Each row was made from one path, in order. Every step used is in the known rows, and no mark comes twice. Write each row's path.
Known rows
r > j > p > g: 0.35 3.53 2.00 -0.52 1.50 0.31 -3.80 3.42 -1.83 -0.50 -2.81 -1.45 2.31
 -2.05 -1.81 -1.50 -2.33 1.91 -0.50 1.25 1.62 0.42
p > g > d: 0.05 3.27 2.63 -1.39 1.35 2.37 -3.68 -1.36 1.33 -1.18 0.49 -0.11 -0.31
 -0.09 -2.10 -2.37 -1.90 2.14 -0.21 -0.71 0.79 0.91
p > g > a: -0.10 2.93 1.38 0.01 0.19 2.19 -3.76 -2.65 -0.54 -0.93 1.93 -1.20 1.29
 -1.66 -1.90 -1.74 -0.71 1.54 0.58 -0.78 0.95 2.31
l > g > d > r > j > p: 0.68 2.38 2.97 -1.63 1.18 0.29 -2.24 3.32 -0.58 -2.10 -4.42 -1.64 1.71
 1.24 -4.19 3.66 -0.34 -2.61 1.36 0.39 2.84 0.94
p > g > d > r > l: 0.23 3.07 3.14 -1.71 1.46 0.63 -6.82 0.37 0.84 -1.54 -0.50 -0.45 0.34
 -0.77 -3.79 -2.46 -1.60 -0.98 -0.19 -1.51 3.37 1.31
r > d: 0.81 2.69 2.92 -3.56 1.31 -0.57 -3.86 -0.19 -0.89 -2.00 1.23 -0.89 -0.12
 -1.29 -1.67 -2.68 -0.33 0.63 -0.37 -1.25 1.21 0.76
p > g > a > j: 0.31 3.23 2.34 -0.32 0.34 2.42 -3.79 -0.76 -0.29 -1.30 1.55 -2.64 5.56
 -1.16 -2.06 -1.55 -1.38 1.45 0.80 -0.94 1.46 2.25
d > r > j > p: 0.91 2.14 3.24 -2.30 1.17 -2.04 -2.91 2.91 -2.29 -1.70 -3.15 -1.95 1.98
 -1.72 -3.92 0.70 -0.51 -2.39 -0.42 0.40 3.14 0.85
d > r > l > g > a > j: 0.69 2.98 2.02 -0.65 -0.01 0.38 -5.80 1.11 -1.40 -3.10 -0.29 -3.26 5.70
 -0.64 -4.05 3.78 0.20 -3.80 2.78 -2.37 4.01 1.98
p > j: 0.91 2.44 3.93 -1.68 1.12 -0.21 -2.71 -1.97 -0.77 -1.80 3.42 -1.90 0.15
 -1.09 -1.98 0.54 -1.36 2.26 -0.14 -0.94 1.07 0.69
a > g > d > r > j: 1.14 2.39 3.93 -2.42 1.68 -0.64 -2.63 1.20 1.00 -2.31 -4.63 -1.63 1.64
 1.10 -3.91 2.74 -0.91 -2.24 0.10 -1.65 3.09 1.06
d > r > j > l > g: 1.06 4.75 1.75 -0.62 0.94 -2.87 -1.84 0.44 -2.70 -2.39 -3.72 -1.98 3.02
 -1.69 -4.74 4.61 -0.98 -2.07 1.32 -1.51 2.58 1.30
a > j > p > g > d > r: 0.57 2.95 4.35 -1.45 1.42 0.99 -3.46 3.73 0.79 -1.18 0.32 -1.90 3.62
 -0.22 -4.39 -1.46 -2.38 -0.82 -0.27 0.96 3.03 1.59
g > a > j: 0.73 2.73 3.08 -2.18 0.08 2.02 -2.98 -1.08 -0.80 -2.56 1.41 -2.99 4.99
 -0.04 -2.26 0.40 0.39 -0.37 1.03 -1.33 1.34 1.82
l > g: 0.44 3.09 0.66 -0.41 0.86 -0.15 -3.11 -1.12 -0.91 -2.45 0.63 -0.53 -0.25
 -1.62 -2.23 3.81 -1.24 -0.03 1.58 -1.68 1.16 0.20
a > g > p > j > l: 0.95 4.87 3.35 -0.07 1.04 0.53 -1.65 3.55 -1.19 -2.21 3.09 -1.36 0.08
 -0.85 -3.01 4.75 -1.90 1.79 0.51 1.14 0.57 0.93
p > j > l > g: 0.83 5.11 2.69 0.31 0.72 -0.73 -1.57 -1.14 -2.24 -2.07 3.00 -1.93 0.59
 -1.05 -3.08 5.03 -1.66 2.17 1.56 -0.73 0.58 1.10
d > r > a > g > p: 1.26 1.81 2.20 -1.03 0.17 -0.56 -4.28 4.17 -0.34 -0.90 -2.67 0.29 -1.05
 -1.95 -4.01 4.10 -0.57 -1.55 0.21 -0.60 2.71 3.61
p > g > d > r > a > j: 1.24 2.66 4.42 -2.03 0.53 0.93 -4.72 1.13 1.21 0.09 -3.11 -1.28 3.61
 -0.03 -4.08 -1.82 -1.78 0.86 -0.24 -1.67 2.76 4.14
d > r > j: 1.18 2.01 2.97 -2.55 1.27 -2.39 -2.97 -0.43 -1.14 -2.09 -3.35 -2.02 2.47
 -1.82 -3.63 0.15 -0.58 -2.05 -0.25 -1.74 3.02 0.94
g > p > j > l: 0.98 4.38 3.76 -1.30 0.80 1.02 -1.68 1.80 -1.70 -2.11 3.49 -1.47 0.52
 -0.94 -2.94 1.53 -0.90 2.11 0.22 1.26 0.07 1.07
l > g > a > j: 0.60 3.10 1.53 -0.38 -0.08 2.10 -2.73 -0.57 -0.87 -2.82 0.93 -2.90 5.01
 0.05 -2.33 3.91 -0.12 -0.59 2.78 -1.69 1.46 1.69

Which path is each row?
0.79 5.07 0.86 -0.47 0.75 0.92 -1.85 3.98 -2.34 -2.69 -3.68 -1.22 2.82
 -0.91 -2.79 4.44 -0.76 0.02 1.85 0.51 0.50 0.30 : r > j > l > g > p
0.77 2.25 1.98 0.35 0.86 1.78 -2.21 1.85 -0.27 -2.26 2.81 -1.46 0.38
 -0.96 -2.10 4.14 -1.57 1.65 1.84 0.44 0.75 0.49 : l > g > p > j
0.60 2.81 1.31 -0.70 1.12 1.09 -3.33 3.59 0.17 -2.59 0.66 -0.03 -0.84
 -1.60 -2.18 3.60 -1.41 -0.40 0.51 0.15 1.20 0.20 : a > g > p
1.34 5.79 2.20 -0.98 -0.35 -0.33 -3.46 1.89 -2.68 -1.45 -2.83 -1.37 3.77
 -0.81 -3.15 5.30 -0.99 1.41 1.69 -1.75 1.00 3.19 : r > a > j > l > g
0.55 2.58 3.88 -3.53 1.22 0.20 -6.05 0.00 0.23 -2.70 -0.83 -0.66 -0.24
 0.26 -3.93 -0.34 0.15 -2.76 -0.02 -1.85 3.23 0.82 : g > d > r > l
0.94 5.25 2.83 -2.53 0.98 -1.03 -2.31 0.16 -2.75 -2.16 -3.09 -1.67 2.62
 -1.09 -2.69 0.95 -0.57 0.59 -0.15 -0.85 0.83 0.55 : r > j > l
0.92 4.30 1.70 -0.30 -0.19 -0.84 -1.54 -0.97 -2.90 -2.29 -3.21 -2.78
 4.14 -0.42 -4.77 4.59 0.78 -2.61 2.31 -1.39 2.29 2.92 : d > r > j > l > g > a
0.77 5.24 3.35 -2.08 -0.16 1.39 -2.18 -0.64 -2.32 -2.62 1.52 -2.90 5.30
 -0.06 -3.17 1.38 0.56 -0.25 1.11 -0.79 0.80 2.28 : g > a > j > l
0.24 5.07 0.79 0.05 -0.52 1.17 -1.86 -2.05 -2.69 -2.55 1.34 -1.35 1.24
 -0.39 -3.13 4.84 0.76 -0.32 2.43 -0.94 0.36 2.28 : j > l > g > a
1.23 1.81 2.93 -2.45 -0.01 -1.97 -4.46 -1.07 -1.27 -0.63 -2.20 -0.23
 -0.54 -2.12 -3.97 0.81 0.04 -0.89 -0.38 -2.19 2.55 3.76 : d > r > a
1.00 2.07 2.75 -1.72 -0.07 0.35 -3.77 -0.61 0.29 -1.04 -3.55 0.14 -1.00
 0.74 -4.22 3.71 0.18 -1.13 1.39 -2.22 2.26 3.79 : l > g > d > r > a
0.29 3.77 3.88 -1.53 1.45 2.94 -3.61 3.93 0.64 -1.17 0.47 -1.59 3.29
 0.46 -2.52 -1.64 -2.43 1.69 -0.10 1.25 1.36 0.74 : a > j > p > g > d
1.07 4.24 1.30 -0.33 0.77 -1.00 -1.78 3.78 -2.13 -2.62 -3.78 -1.62 3.02
 -1.64 -4.69 4.59 -0.69 -2.43 1.71 0.15 2.11 1.10 : d > r > j > l > g > p
0.81 3.75 2.87 -0.76 0.21 0.93 -5.21 4.77 -1.65 0.55 -2.00 -1.19 3.37
 -1.91 -2.28 -0.64 -2.30 2.87 -0.30 0.60 1.73 3.08 : r > a > j > p > g
0.58 4.57 2.64 -1.26 0.73 -0.60 -1.66 -1.09 -0.50 -2.72 -0.12 -0.48
 -0.17 0.50 -5.13 4.31 -0.37 -2.18 1.47 -1.35 1.77 1.73 : j > l > g > d > r
1.11 1.75 4.23 -3.56 0.09 0.30 -4.04 -1.15 0.30 -0.90 -3.04 0.05 -1.04
 0.64 -4.07 0.23 0.58 -0.84 -0.30 -1.95 2.16 3.86 : g > d > r > a
1.45 2.41 3.71 -2.12 0.08 0.58 -3.80 1.36 0.57 -1.40 -3.81 -1.41 3.19
 1.17 -4.36 3.76 -0.43 -1.23 1.62 -2.42 2.79 3.60 : l > g > d > r > a > j
1.07 5.00 3.63 -1.64 0.86 -0.41 -1.73 0.87 -0.29 -3.02 -0.49 -2.12 4.03
 0.86 -5.31 4.39 -1.02 -2.31 1.73 -1.38 2.28 1.64 : a > j > l > g > d > r
0.57 3.04 1.13 -0.71 0.88 -1.90 -6.15 0.61 -1.39 -2.76 -0.50 -0.94 0.39
 -2.40 -3.87 3.74 -0.89 -3.15 1.57 -2.43 3.77 0.60 : d > r > l > g
-0.27 3.10 1.60 0.24 0.11 2.45 -3.65 0.78 -1.61 -0.52 2.15 -1.13 0.77
 -1.44 -2.14 -1.07 -0.59 1.15 0.43 1.32 1.05 2.25 : j > p > g > a
0.71 3.65 4.20 -1.84 0.44 3.15 -4.82 4.75 -0.07 0.32 -2.75 -0.89 2.86
 0.76 -2.43 -1.25 -1.62 3.00 -0.24 0.78 1.32 3.26 : r > a > j > p > g > d
0.88 2.06 4.49 -3.40 1.36 0.14 -2.56 2.86 -0.60 -1.89 -3.89 -1.66 1.60
 1.10 -4.06 0.15 0.13 -2.33 -0.34 0.72 2.63 0.94 : g > d > r > j > p
1.31 5.31 1.77 -0.71 -0.41 1.56 -3.25 5.35 -2.24 -1.63 -2.80 -1.00 3.81
 -0.77 -3.22 5.31 -0.69 1.05 2.04 -0.02 0.61 2.98 : r > a > j > l > g > p
0.66 2.99 1.94 0.09 0.95 1.98 -5.47 3.81 -0.89 -2.69 1.86 -1.48 0.66
 -0.90 -1.94 3.88 -1.34 1.07 2.05 0.01 1.81 -0.03 : r > l > g > p > j
-0.02 3.39 1.64 -0.09 1.22 0.36 -4.03 2.14 -1.32 -0.59 1.60 -0.30 -0.35
 -2.71 -2.11 -1.04 -2.44 1.71 -0.48 1.22 1.28 0.69 : j > p > g
0.26 3.42 0.18 -0.52 0.87 1.92 -6.18 4.20 -1.10 -3.13 -0.47 -0.27 0.12
 -1.68 -2.00 3.61 -0.64 -0.98 2.00 -0.37 1.77 -0.49 : r > l > g > p
0.69 5.03 3.89 -0.80 0.88 1.46 -1.20 -1.20 -0.63 -2.30 2.25 -1.59 0.13
 1.89 -3.23 4.43 -1.04 2.26 1.66 -0.53 0.17 1.22 : p > j > l > g > d
1.27 2.36 2.62 -1.29 0.28 -2.48 -4.48 0.79 -0.78 -0.68 -2.61 -0.02 -1.12
 -2.10 -3.98 4.09 -0.89 -1.18 -0.10 -2.31 3.06 3.72 : d > r > a > g
0.43 3.84 2.59 -0.50 1.31 0.70 -3.98 4.04 -1.01 -0.96 1.29 -1.87 3.87
 -2.30 -2.25 -1.02 -3.02 1.61 -0.26 1.08 1.76 0.58 : a > j > p > g
